Every row comes from one small tree of marks. Brackets hold a mark, then the marks that hang from it, in the order of their numbers. Every link used is in the known rows. Which tree was each row made from?
Known rows
[K_689 K_249 K_575]: [ 17  -4  32  19   9  15 -21   2  -3 -18  16   5   7  49  30  17  -3 -24
 -14  14  17 -19  11  11]
[K_575 [K_689 K_88 K_95 K_249]]: [-13 -11 -26  16  41   1 -55 -26  -5 -20   7  45 -24 -19   0  12 -20 -10
  -5 -14  13  13  24 -11]
[K_575 [K_689 K_88 [K_95 K_826] K_249]]: [-19 -19 -37  29  29 -34 -48 -21 -10 -20  -7  21  -7 -24   5   2 -17   9
   0 -21  21  25  15 -14]
[K_472 K_698]: [ 20  15   2 -11 -23  35  50  12  17  47   7  21 -29  23 -17  27   9 -10
   1  12  13  10 -36 -17]
[K_472 [K_698 [K_826 [K_95 [K_689 K_88]]]]]: [ -4  28 -11 -33 -31  27  30  24 -12  38   2  -8  -7 -38 -26 -18  -5  16
  14  21  -1  39 -23 -13]
[K_961 K_575]: [-23  20  -4 -30  11  24  45  17  28   5  42  24 -24  58   5  17  22 -10
   5  -2   0 -30 -29 -14]
[K_472 [K_698 [K_826 [K_95 [K_689 K_249]]]]]: [ -1   4   6 -15 -32  13  48  17 -11  27 -12 -18 -18 -28 -24  -3  14   7
 -13  42  -1  25 -19  -4]
[K_698 K_472 [K_826 [K_95 K_689]]]: [-13  29  -5 -37 -29   6  21  19 -10  36 -31 -25  -7 -34 -23 -19  12   2
  16   8 -27  13  -8  23]
[K_826 [K_95 K_689] K_698]: [  5 -15  17 -29 -34  13  64   0   6  25 -23 -20   5 -25 -27 -15  -1  23
  10   7 -56 -22  -3   6]
[K_95 [K_689 K_88] [K_826 K_698]]: [ -2  -4  -3  20 -17 -30   9   3   3   8  -9 -12  28 -27   0 -22 -20  29
   1 -15  -9   5 -15  21]
[K_95 K_826]: [ -6   1  -6   6 -18 -28  34  18  12  28 -18 -10 -11  37  -2  -2   5   9
  16  -7  -1   7 -29  -7]
[K_95 [K_826 [K_698 K_472]]]: [  6  -1  -2  -6 -32  -9  30   1  12  51 -36 -16  24  -9 -23 -14 -14  24
  25   1  -2  -7 -28  28]
[K_826 K_95 [K_698 K_472]]: [  6   1   9 -42 -35  40  44  -3   1  58 -30 -15  17 -23 -49 -18 -25  13
  41  18 -34 -18   0  25]
[K_961 [K_575 [K_689 K_88 K_95 K_249]]]: [-36   6 -30  -3  52   9 -28 -16   6 -42  43  50 -18   3  11  17   2  -7
  -9 -13  23 -11  10 -20]
[K_575 [K_689 K_88]]: [-30  28 -15  -5  23   9 -16  -2   6   5  22  50 -37   1   0   4 -32  -4
  11 -36  16   7  -9 -11]
[K_575 [K_689 [K_95 K_826] K_249]]: [ -8 -33 -25  22  20 -44 -12 -22  -2 -16 -29   9 -20  -8   2  16   9   8
  -9 -19  10  11   4 -19]
[K_826 [K_95 [K_689 K_249]] K_698]: [  3 -28  26  -6 -21   9  48 -10  -3   7 -20 -21   5 -27 -21  -7  -4  14
  -7  27 -46 -23  12  15]
[K_88 K_689]: [ -9  24   8 -14  20   0  19   7  25  25  27  25 -39  51  -5  17   9 -19
  -4 -20  17   5 -25 -20]
[K_88 [K_689 K_95 K_249 K_575]]: [ 23 -12  14  12  38  -6 -45 -19   6 -29  23   5   0  39  15  16  19 -27
 -20  -6  31  -3  19 -17]
[K_95 [K_689 K_88]]: [  1  24  -1  14   1   7 -11  12   6   1  21  22 -17   2  16  10 -10 -16
 -12 -19 -10   6   0   7]
[K_575 [K_689 K_88 K_95]]: [ -9   4 -38 -10  28   8 -37 -16   6  -3   7  47 -25 -13  -7  -2 -19   4
  14 -39   1  15   9 -23]
[K_826 K_95 K_698]: [ -1 -16  12 -47 -33  34  65  -2   8  46 -20 -13   3  -1 -41 -27 -18  28
  36  19 -48 -24  -9  -1]
[K_88 [K_689 [K_95 K_826] K_249 K_575]]: [ 20 -20   8  25  26 -43 -41 -12   1 -31   4 -17  17  33  20   8  23  -6
 -15 -11  39   8  11 -21]
[K_472 [K_698 [K_826 [K_95 K_689]]]]: [  1  17  -2 -35 -39  18  61  24  -4  42 -13 -19 -22 -24 -30  -9  18  14
   4  20 -11  27 -33 -15]
[K_698 [K_826 [K_95 [K_689 K_88]]]]: [-24  21 -11 -35 -16   8  13  21 -14  24  -2 -17  -8 -22 -16 -38  -8  19
  20   6 -30  20  -4   1]
[K_689 K_88 K_249]: [-13  14   4  22  16  20 -31  -2  -5   7  28  31 -13  18   8   7 -35 -22
  -3  21  11   7  10  11]

Write each row's tree
[ 14  -2  13 -21 -40  22  41  -2   4  33 -36 -19  16 -46 -32  -7  -3   8
  17   7 -45 -22   4  25]
[K_826 [K_95 K_689] [K_698 K_472]]
[ 17  13  30  45  14   2 -53   6 -13 -49  29   7  17   4  46  14 -11 -27
 -28  -5  18  -8  24  22]
[K_95 [K_689 K_88 K_249 K_575]]
[ 10 -11  28  -1 -31  15  26 -13  -6  16 -33 -23  22 -49 -27   3  -5  -2
  -5  28 -34 -20  18  35]
[K_826 [K_95 [K_689 K_249]] [K_698 K_472]]
[ -3  13  -8 -53 -37  37  65  24  -1  62 -10 -13 -19  -5 -43 -17   3  18
  23  34  -6  26 -40 -17]
[K_472 [K_698 [K_826 K_95]]]
[ 24 -19 -12  37  14 -19 -79 -11 -15 -32   4 -17  50   7  28 -10 -16  -1
   8   3  28  14  34   0]
[K_689 K_88 [K_95 K_826] K_249 K_575]
[ 37 -27   5  16  16  11 -47 -14  -2 -22  -1  -5  18  31  22  14  12 -17
 -10  11  -2 -13  27  -2]
[K_689 K_95 K_249 K_575]
[  9  -6 -14 -12   4 -23  -4 -18  24  34 -22  -5  13  -7 -30  -8  11  11
  12 -19  14   9 -14  -5]
[K_88 [K_689 [K_95 [K_826 [K_698 K_472]]]]]
[ 19 -11  33  14 -16  -1  11   8 -13 -36  -6 -32   9   7  18  11  14 -16
 -12   7 -18 -13  26   3]
[K_826 [K_95 [K_689 K_249 K_575]]]
[ -7  -2   1  58  -2 -47 -17   9  -6 -20  -3  -9   8 -11  28   8  -5  -6
 -25  -3  15  20   5  16]
[K_95 [K_689 K_88 K_249] K_826]
[ 12   4  23  22  -8   7 -19   9 -22 -39  13 -20  24 -10  22  -3 -12 -16
  -3   6  -4  -5  38   8]
[K_826 [K_95 [K_689 K_88 K_249 K_575]]]
[ 11 -15  17  38 -20 -39   9 -10   0   6 -38 -21  29 -39   3   8   5   4
 -24  11   0  -6  -2  47]
[K_95 [K_689 K_249] [K_826 [K_698 K_472]]]
[ 21 -27  36  42 -14 -40   0  -6  -4 -34 -20 -38  43  -8  29  -8   3  17
 -30   2   8 -18   0  29]
[K_95 [K_689 K_249 K_575] [K_826 K_698]]
[-32 -14 -28   1  35 -33  10 -13   9 -42  12  19 -15  13  11  18  32   4
 -10 -15  20 -13  -8 -28]
[K_961 [K_575 [K_689 [K_95 K_826] K_249]]]
[  9  14  23  29  20  24 -57   0 -15 -24  38  15  23  29  33  -2 -38 -24
  -3   9  31  -7  22  16]
[K_689 K_88 K_249 K_575]
[ 31 -36  -2  33   2 -31 -41  -8  -8 -30 -20 -30  36  27  25   2  13   0
  -1   4  12  -1  18  -5]
[K_689 [K_95 K_826] K_249 K_575]
[-51  26  -6  -1  48  12  -8  -5   5 -44  55  52 -26  14  20  17 -11 -16
 -11  -7  35 -17  -4 -11]
[K_961 [K_575 [K_689 K_88 K_249]]]
[ -5   2  22 -15 -12  -5   4  17 -20 -11 -11 -36   5  -7   8 -21  10   8
  -3  19 -17   2   3   9]
[K_698 [K_826 [K_95 [K_689 K_249 K_575]]]]
[ 18  27  14  18   3   9 -37  16  -3 -30  27   6  13  10  40   3  -9 -17
  -9 -32   7  -5  10  12]
[K_95 [K_689 K_88 K_575]]
[-20  28 -11 -54 -29  24  20  18  -6  62 -26 -18  -8 -13 -39 -26  -4   6
  42  18 -20  13 -14  18]
[K_698 K_472 [K_826 K_95]]
[ 16  -6 -39  -4 -13   1 -37 -16   1  40 -26  -5  43 -36 -28 -28 -29  24
  35  -8  -4  14   3  18]
[K_689 K_88 [K_95 [K_826 [K_698 K_472]]]]
[-25   4 -33 -32  34   6  17  -5  22 -23  25  38 -34  21  -1  19  30   2
   2 -34   3 -21 -15 -35]
[K_961 [K_575 [K_689 K_95]]]
[ 14  17  10 -34 -39  21  41  27  -8  18  -8 -31   1 -16  -7 -16  17  13
   6  14   4  21 -23  -9]
[K_472 [K_698 [K_826 [K_95 [K_689 K_575]]]]]
[ 15  16  12  -2 -17  14  -6  19 -13 -22  11 -20  21  -5  14 -12 -11  -6
  19 -15 -16  -4  22  -3]
[K_826 [K_95 [K_689 K_88 K_575]]]
[-30 -11 -20 -12  44   0   3 -18  15 -39  26  38 -29  17   8  30  27  -7
 -17 -11  13 -26   1 -25]
[K_961 [K_575 [K_689 K_95 K_249]]]
[ 24   3   2 -15  25   2 -29  -9  18 -12  17   8  -4  46   6   4  21 -14
  -1 -31  22  -2   4 -30]
[K_88 [K_689 K_95 K_575]]
[  6 -30  19  38 -17 -46  28  -6   2  -1 -27 -22  14 -19   8  -1   3  19
 -34   8 -12 -10 -11  23]
[K_95 [K_689 K_249] [K_826 K_698]]
[ 26 -12  -4  23  28  24 -86 -14 -13 -29  22   9  29  11  25  -2 -21 -17
   4   8  14  -1  40   3]
[K_689 K_88 K_95 K_249 K_575]
[-20  -1   7 -21 -16  -8  27  13 -15  10 -17 -27 -20 -12 -10 -20  12   9
  -5  28 -33   8  -4   7]
[K_698 [K_826 [K_95 [K_689 K_249]]]]
[  0 -17   7  53  -8 -58  17   7   2 -16 -21 -20  -7   6  24  23  23  -8
 -35  -1   0   8  -4  11]
[K_95 [K_689 K_249] K_826]
[-33  18 -39 -28  42  16 -13  -7  14 -25  40  49 -22   7   5   7   5   2
  11 -32  13 -12  -4 -31]
[K_961 [K_575 [K_689 K_88 K_95]]]
[  1 -14  -3   4  35 -13 -22 -20  17   3  13  19 -28  30  -8  24  19 -23
 -20   3  13   7   8 -23]
[K_88 [K_689 K_95 K_249]]
